Each row was made from one walk, in order. Every step used is in the known rows, and no mark comes twice. Write each row's walk.
Known rows:
ragedut-dozu-tibe-vudim-vizev-detu: [ 11   0   4  17   5   0   5  -1   0  -1 -28 -12  14   3  -4 -11 -10  -9
  -2  -5  -8   3  -4  -1  11  -1   5   7   0   2  23   7  -6 -14  17 -13
   8   9]
davab-dozu-vizev-gozosa-tibe-vudim-lakem-detu: [ -1  -4   3 -20  -7   3 -11  16  12  -5  -9 -13  -4  11  -9  -3  26 -22
  -3 -19  13   7 -13   8 -13  -4   0   4  -1  -6  -4  10 -20  12  -7   3
   3  -5]
vudim-vizev-detu-lakem-gozosa: [ 18   2  -9 -18   2  -2   2   6  -3  -5  -6 -12  -3   7 -13   2   0  16
   4  26  15   0  13   2  -8  -3   3  -2   2  -8 -16   7  -8   5   1   9
   3   8]
davab-dozu-vizev-vudim-tibe-detu-lakem-gozosa: [  4   3   3 -19  11   5  -1  -1   9  -9  16 -18  -7  21  -6   1  11  12
  -4   7  22  -1   2  17   1 -10   3   0   8  -5 -26  -5  -1  10 -23  17
  -3   0]
gozosa-vizev-vudim-tibe: [  0 -14  -5   7  14 -18  -7  -5  -4   1   3 -12  -8  -9   5   6 -12   2
  -2  15 -12   1 -17  -1   9  -2 -16 -19  -3   0   6  -8  -7   6   4  -5
  -6   3]
ragedut-dozu: [ -4 -10  -4  11  -4  -3   0 -10   4   2 -17   1  12  -5   2  -2   2  -7
  -5 -18 -10   0  -4   4   3  -2  -7   3   3   9  14   0   6  -6  -4  -2
   4   1]
gozosa-tibe-dozu-ragedut: [  1  -2  12 -15  -2   3   3   9   3   3  -8   2  -7   0  11   4   0 -24
  -2  -7 -19  -3 -13   1   5  -2  -6  11   0   1  24   5   6  -2  10  -2
  -1  -8]
vizev-dozu-ragedut: [  8  -1   7   6  11  -9   8   1   5   4   6  -1  -1   1  10   2 -10 -16
  -2  12 -12  -3   1   7   2   2   1  18  -1   9  16  -2  10  -9   4 -11
  10  -2]
tibe-detu-lakem-dozu: [-15  12  -4  -7  -4   6   1  -3   8   4  -4  -1   2  -1  -6  -1  -2   6
   2 -20   3   0  -3  -3  -1  -4   9   0   4  -4 -11   3  20   3 -17   3
 -11  -1]
vizev-gozosa: [  8  -3  -6  14  -7  -9  -6  -1  -4   1  13  -4   2  -1  -1   5   8  -4
  -2   8  -1  -2   8   5 -15  -4  -5 -10  -4   6  -6  -8  -8   6  -1   5
   3   3]
ragedut-dozu-vizev-detu-tibe-vudim-lakem-gozosa: [  6  -4   4 -27   1  11  -3   6  -1  -8 -14 -15  -3  17  -8 -11   4  21
  -2 -12  23   3  -1  10   4  -8  -3  15   6  -8  -9   5 -20   7  -4   3
   6   4]
ragedut-dozu-tibe: [  0  -8   4  -2   2  -4   4 -11  -1  -2 -18   4  17  -6   7  -3  16  -9
  -5  -2 -12  -9   0  -2  11  -1  -5  14   2  12  25  -1  13 -14  -4  -8
   8   1]
tibe-vudim-lakem: [-22  -7  -6  19  -1   8  -3   9  12   4 -30 -13   2   0  -3  -5  -8 -10
   0 -30 -22   9 -14   1   5  -8  -6   0 -10   7   6   2 -14   2  -2   1
   9   4]
vizev-detu-tibe-vudim-lakem-dozu: [ -7   2  -2  -4  -1   2  -7   9   2   6 -19 -13   1   3  -5 -10   1  11
   4 -27   6   8 -18   0   7  -3  -3   5  -1 -13  -9  -1   2  14  -1  -6
  -4   3]
vudim-tibe-detu-lakem-gozosa-vizev-dozu: [  4   1 -10 -41  16   4   4   0   5  -3  14  -3  -9   5 -12   3 -12   7
   0   7   6  -1  16  -3  -1   2  12 -18   3  -3  -6   9   8   5 -15  -1
 -11   1]
detu-lakem-gozosa-vizev-vudim-tibe-dozu-davab: [ 11   5  -3 -43   7   6  -5  10  -6   8  17  -9  -9   1  -4   5  -7  31
   4  16  12  -9   7  -5  10  -8 -11   3   2 -12 -26  -2   1   5   3   8
 -15   4]
dozu-ragedut: [ -1  -5   7   7   3  -7   6   1   1   1  -7  -6   0  -3  11   3  -7 -13
  -1  16 -23  -5  -2   5   2  -3  -8  19  -2   6  16  -4   4  -9   5  -5
   7  -2]
pivud-lakem-detu-tibe-gozosa-vizev-dozu-davab: [  3   6   4  -3  -4  -1   3   4  -8  10  11  12  -7  -5  -4  -1   8   2
   6  14  15  -1  10 -13  -7  10   4  12   6  -3 -15  -1   1  -9  11  -8
 -10  -4]
pivud-vizev-gozosa-tibe: [  2 -12   2  -5 -13 -16  -9   1  -9  -3   4   7  -2   1   3  11  20 -21
  -3  16   1   1   0  -3 -23  12  -7 -15  -2  -1  13   3 -12   9  -1   6
  -7  -4]
lakem-gozosa-vizev-vudim-tibe-dozu-davab: [ 11   1   0 -22   9   6  -7   7  -8  11  21  -6  -7   3  -1   1  -9   6
   2  15   9  -9   7  -2  13  -5 -12  -1   1  -7 -25  -5  -4   5  14   4
 -12   3]
vizev-dozu: [  2  -2  -5  21   7  -8   2  -1   7   7   6   5   4   0   3   1  -4 -14
  -1  -7  -1   3   0   4  -2   3   4  -1  -2  13   1  -3   7   3   2  -4
  10   0]
gozosa-tibe-detu-vizev-pivud-lakem-dozu: [-13   2  15   3  -5   9  -5 -10  -3  -4  -9  17   4  -2   0  10  -3  -1
   3  -7   8   5  -1  -9  -7  12  11 -10   6 -14   4  14   4  11  -6  -1
  -7  -4]
ragedut-dozu-vizev: [ -5  -8   9  11  -1  -2   3 -10   1  -3  -5  -1   8   6   8  -4  -7  -3
  -6 -12  -4  -2  -6   9   6  -1  -5  21   7   8  15   6  -2  -4   3   0
  12  -1]
vizev-vudim: [  2  -3  -3  34   3 -16  -5  -3   2   2   3  -2  -5  -6   7   4  -2   0
  -2   3   5   2 -16   4   0  -7 -11  -8  -5   9  -8 -16 -10   3   6   0
   6   3]
gozosa-tibe-vudim-lakem-dozu: [-23  -7  -7  -4  -1  10  -9   8  12   4 -27  -4  -1  -1  -1  -6  -1 -27
   1 -35 -10  11 -21  -4   2  -1  -9  -4  -4  -8   3   9  -1  11  -6  -4
  -1  -3]
lakem-gozosa-vizev: [ -4 -13 -10 -29   5  -1  -3  -5  -5  -5   6   8  -6  -8  -4   4  -9  -9
   0  12  -1  -5  12  -3  -3  -2  -9 -17  -3  -1 -10   2  -8   8  12   3
   0  -2]
ragedut-dozu-tibe-gozosa-vizev: [ -3  -6  -4  -9   2   3   5 -12  -7  -7  -3  10   3 -16   1  -8  -7 -13
  -7  -5 -15  -6   4  -8   9   1  -4  -6  -4   7  21  -2   5 -19   5  -7
  -3  -4]
tibe-gozosa-vizev-detu-lakem-dozu-davab: [  6  17 -13 -27  -3   1   1   7  -6   7  17   5  -1  -7  -8  -4 -19  22
   5  18  14  -5  13 -10  -3  -1   1   7   1 -13 -26  -1  15  -6  -3   0
 -20   2]
lakem-gozosa-tibe-vudim: [-13  -9 -14 -22  -1  16  -5   6  13  -5 -19   3  -6   4   0  -1   1 -28
  -1  -6   2   7  -3   1 -11  -8 -10 -13   0   1  -5  -7 -19   7  -3   7
   7  -6]
tibe-gozosa-vizev-detu: [ 10   3 -11  12   0  -8   1   1  -7  -4  15   6  -6  -8  -8  -5 -24  -3
  -2  12   2   1   4  -3  -4   0   5 -19  -5   2  -2  -5  -7  -3   9  -1
 -11   0]
vudim-tibe-dozu-davab: [ -1   3   1   3  -1   9  -1  11   0  19   4 -10   8   7   3  -1  -2  -4
   4   1 -16  -4   2   0  14  -2  -6  16   3   3  -7  -3  10  -1   6   5
  -7   3]
vizev-detu: [ 11   1  -6  24   0 -16  -1   3  -2   2   3   0   5   2  -2   0  -6   0
   0  15   4   0   0   2  -5  -1   4  -3  -1   6  -2  -4  -2   4   2   0
  -2   5]
detu-vizev-dozu-tibe: [  5  -2   8 -29  16  -5   7  -3  -2  -1  -6   6   9  -5   5   5   1  10
  -2   9  -4  -8   3  -4   7   1   8  11  -6   9  17  -3  11   0   0  -8
  17   0]
vizev-pivud-tibe-detu-lakem-dozu: [ -7  13  -2   8  -8   2   1  -7   5  -2   8   9   0   1  -1   4  12  20
   5 -14   9   4   1  -1  -4   7  12  -9   7  -7  -4   6  16  -2 -21   1
  -5   0]
pivud-lakem-dozu-tibe-vudim-vizev-gozosa: [ -1  -3  14  32  -2   8  -4  -9  -9   1  -5  -8   9   1  -1  -6   6 -27
   3  -8  -8   0   0  -7  -2   6  -3   5   3  -7   8   8 -11  -2  24  -9
   6   5]
vizev-dozu-tibe-gozosa: [  5   7  -5  25   9   6   9  -2   1   0  14   7   3  -2   4 -10   3 -24
  -4   2  -1  -2   5   1   3   2   8   5  -3  17   6 -16   7 -14  -2  -4
   9  -2]
tibe-dozu-davab: [ -3   8   3   6  -7   9   0  10   0  18   3   3   8   2   3   0  -3  -4
   3  -9  -7  -5   5  -1   8  -4  -3  17  -1   7 -13  -2   7  -1  14   6
  -3   1]

Which walk is each row?
[ -8  -1  -4  -8   6   5   2  -9  -9  -3  11  12  -2 -16   1  -9 -10 -22
  -1  -1  -9  -7   1 -10   9   4  -3  -7  -5   0   5  -5  10  -7  10  -7
  -6  -6] | lakem-dozu-tibe-gozosa-vizev
[  0  -6  12  -7 -12 -10  -3  -4 -12  -2  -9   9  -4 -11   0  10  24  30
   8  11  11   0  -1 -11  -8  12  -2  -2   6 -12   1   2  -4   7  11  -7
  -5  -3] | gozosa-vizev-pivud-lakem-detu-tibe
[ 13  -2 -17 -46  -2  -5  -3  10   3 -10  -7   4  -9   6  -6   8  15   5
   1  28  22   1   5  -3 -19  -4  -2 -13   2  -7 -10   3  -6  11 -21   9
  -6  -1] | vizev-detu-lakem-gozosa-tibe
[  5   4  -5   8   5  -5   3   7   6  15   7   6   8   4   4   2  -4  -6
   2  11   1  -2  12   1  -2   1   1  15  -2  12 -13  -3  10  -5   2  -3
   5   3] | vizev-dozu-davab
[ -6  11  -7  -1   0  11   6  -4  -3  -2   5   1   3  -7   1 -10   7  -4
  -1   1   1  -5   0  -5   4  -1   1  11   0   1  -3 -13  18 -10 -11   2
  -2  -3] | detu-lakem-dozu-tibe-gozosa
[  6  -4   3  36   0  -3   2  -1   0   3 -16  -7   7  -3   5   5  -7   2
   4   7 -14   9   7   8   2   7   1  -8  -7   1   6   6  -5   0  18  -1
  17   7] | vudim-vizev-pivud
[-11  -8  -6  12  -6   2  -2  -7   4  -5  -1  13  -4  -8   6   4  -6   8
   3 -15 -14   9  -3   0  -1   5  -5 -20  -2   1  16   0 -15  -5   8  -6
  11  -1] | gozosa-vizev-pivud-tibe-vudim
[ -9   6   7  15   3   1   7  -2   4   0 -10   2   7   3   2  -2   9 -21
  -3  -1 -14  -6   3  -4   5  -3  13   2  -3  17  11  -3   9 -11  -6  -3
  -1  -1] | dozu-tibe-detu
[  3   2  -9  56  -9   4   2  -7  -2  -5  18  12  -4  -2   6  -2  11  -7
   0   1  -3   9   4   8  -7   9   1 -15   1   9   6 -13 -10 -13  -6   5
  11  -1] | vizev-pivud-tibe-gozosa
[  6  -9  -6  -9  10 -12  -7  -6  -6  -6  13   5 -14 -10   0   6 -10   3
  -2  16  17  -4  -2  -2  -1  -6 -14 -22  -5  -2 -18  -8 -18   8  14   1
   0   1] | lakem-gozosa-vizev-vudim
[ -6  -5   5  46  -8   3  -1 -13 -10  -5  10  17   0 -12   2   3 -13   0
   3   6  -8   4   9  -8  -5  14   1 -14  -2  -2   6   4 -11  -3   9  -1
  -3   0] | tibe-gozosa-vizev-pivud-lakem
[ 17   2  -5  -4   3  -7   4  -7 -11  -8   6   8   4  -9  -5 -10 -12  -2
  -6   9   4  -6   6  -7   6   2   6  -8  -2   3  15  -1   3 -15   4 -10
 -10   1] | ragedut-dozu-tibe-gozosa-vizev-detu
[  1  -2  12  13 -14  -7  -2  -2  -9   1 -12   3   1  -3   2   7  34  25
   8  10  15   1  -2  -4 -10   9   0   8   9  -7  -3  -6  -4   6   2  -2
   1  -1] | vizev-pivud-lakem-detu-tibe
[ -2   4   3  50  -4   8  -1  -5  -5  -6  24   5  -6   7   6  -9   8  -8
   1 -11   4   9  -4   9   1  13   2   2   3  -2   3   2 -10  -6  -5   3
  11  -1] | vudim-lakem-dozu-vizev-pivud-tibe-gozosa
[  1   0   8  -4  -7  -2  -4   3  11  -7   8   2  -2  19  -1   4  20 -30
  -8 -12   4   6  -1  12 -15  -2   9 -13   0   5   0   6  -3   9 -13   9
  -5  -9] | davab-dozu-vizev-gozosa-tibe-detu
[ -2   6   6  -2   5  -3   4  -5   7  -4  -4 -20  -5  10  -1   1  -5  30
  -6  -7   5   1 -12   6   6  -8   5   6   9   0   7   2   2  -6 -27   4
  -9   4] | ragedut-dozu-vizev-vudim-tibe-detu-lakem
[-10  -5 -11   7  -2   2   2  -5  -3  -2   6   7  -7 -14  -2  -3 -20 -15
  -3  -3 -16   2   0  -4   0   0  -4 -18  -8   5   2  -6  -5  -5  10   2
  -4  -5] | tibe-gozosa-vizev
[  3   1  19 -16  -5   2   6   6  -4   6  -7  -7  -5   1  12   0   7  10
   1 -12 -16  -5 -12   6  13  -4  -7  24   1  -2  15  -7  12  -1  17  -2
   2  -6] | detu-tibe-dozu-ragedut
[  2   2  15   4  -1   5   5   4  -1   6   2  -4  -1  -1   9  -1 -10 -13
  -1 -11 -20  -7  -7   5  12  -4  -4  21   0   4  15  -1   8  -6  17  -1
   2  -3] | tibe-dozu-ragedut
[  0   1   9  41  -9  -4  -4  -4  -5   1   0   8   6  -5  -3   5  16  -1
   7  15  13  -1   5  -6 -13  12   7   5   9  -2  -3   3  -9   0   4  -2
   1   3] | vizev-pivud-lakem-detu
[  4   7  -9   0   5   2   5   5   1  10  19  11  -2  -5  -1  -2 -21  -9
   0  10  -1   0  16  -4  -1   3   2   1  -6   8 -13  -3   5 -10   8  -5
  -3  -1] | tibe-gozosa-vizev-dozu-davab
[-15  -3  -1   3   3   9   3  -1   7   0 -18  -2  10  -3   6  -5  -2 -12
  -1  -9 -18  -2  -6  -2   8  -8  -3   9  -4  12  12 -12  -3  -8   4  -5
  12  -1] | dozu-tibe-vudim
[  3  -7  -3  39  -8 -11  -1  -8   0  -3   7  13   3   0  10   8  20   5
   4   6  -7   6   1   5  -5  11  -3 -12   2   8  13  -2  -6  -4  -4  -1
  15   2] | vizev-pivud-tibe
[ -8   8  -2 -13  -6  -1   0  -9   1  -4   9  14  -4  -6  -3   6   2  25
   5 -13   4   2   2  -8  -2   9  10 -18   4 -11   2  13  16  -1 -14  -4
 -10  -1] | gozosa-vizev-pivud-tibe-detu-lakem-dozu
[ -1   9  -2 -18  -7   3  -2   3   5   0 -11  -8  -5   3  -8   4   9  -7
   2 -11   4   7  -2  -5 -12   1   8 -15   2 -14  -2  16   8   6  -9   2
 -12  -1] | vudim-vizev-gozosa-tibe-detu-lakem-dozu
[  4  15  -3 -27  -9   5  -2  11   3   8  -9  -7  -2   7  -6   6   9  -2
   4   9   5   2  11  -7 -13   0   5   1   1 -13 -17  15   9  -2  -7   2
 -14   2] | vudim-vizev-gozosa-tibe-detu-lakem-dozu-davab
[ 16   1  -3 -32   3  -3   0   3   2 -10  17  -4   2  17  -9   0  10  20
  -1  16  29  -4  11  14  -7  -6   3  12   6  -7 -27   1   2  14 -12  15
   3   1] | davab-dozu-vizev-detu-lakem-gozosa
[ -4   4   7   0   6  -5   2  -1  13  -3   3 -20  -3  15  -1   3   6  20
  -4  -8   2   4 -15  13   6  -9   5   3   4   1  -7  -2   8   5 -24  10
  -7   0] | davab-dozu-vizev-vudim-tibe-detu-lakem
[ -7  -7  -2 -21  -2  -5  -4  12   1  -1 -28 -11  -6  -2  -6  -2  -7  25
   2 -20 -10   9 -15  -4   6  -6  -5  -7 -10  -7   6   4 -13   9   4  -7
  -5   3] | gozosa-vizev-detu-tibe-vudim-lakem
[ -9   4   9  15   2  13  -4   3   3   0   1  -6   5   6   5  -6 -19  14
   2 -18   6   5  -3   9   7   2   1  13  -2  -9  -5   7  -6   9   3  -1
  13   3] | tibe-vudim-lakem-dozu-vizev-pivud
[ 16  11   2 -30   0   7   1   7  -5  -5  22  -3  -6  16  -9  -2  -4  30
   1   9  33  -8  10   4  -3  -7   8  15   8  -8 -22   5  -5  11  -2  15
  -2   3] | tibe-dozu-vizev-detu-lakem-gozosa
[  8   6   0 -10  -2 -14   5   5  -1  -4   5  -6  -1   8  -1   4  -9  38
   0  17  11  -3  -3   2  -6  -4   6  17   3  -1  -2   5  -1   4 -10   5
   0   4] | dozu-vizev-detu-lakem
[ -8   0  13 -32   6   4   5  -5   5  -5 -19   1  13   1  -3   5   7   2
  -6 -11 -13  -4   1   4   9  -7  14   1  -7   7   9  -1  14   2  -8   4
   6  -5] | davab-dozu-tibe-detu-vizev
[ -8   5  -2  21   4  11   1   0  -4   1   0  -2   4  -5   1 -15   7 -28
  -2 -10  -7  -2  -4  -3  10   2   0   9  -5   4   2  -6   9  -8  -6  -2
   1  -1] | vudim-lakem-dozu-tibe-gozosa
[  2  -7  -3  -1   0  -7  -2  -4  -3  -2   1  10   2 -14   4   9 -16  20
   2  10  -8   0  11  -1  -1   5  -2 -19 -10  -2   3   2   0   5   9  -3
   3   1] | gozosa-vizev-pivud
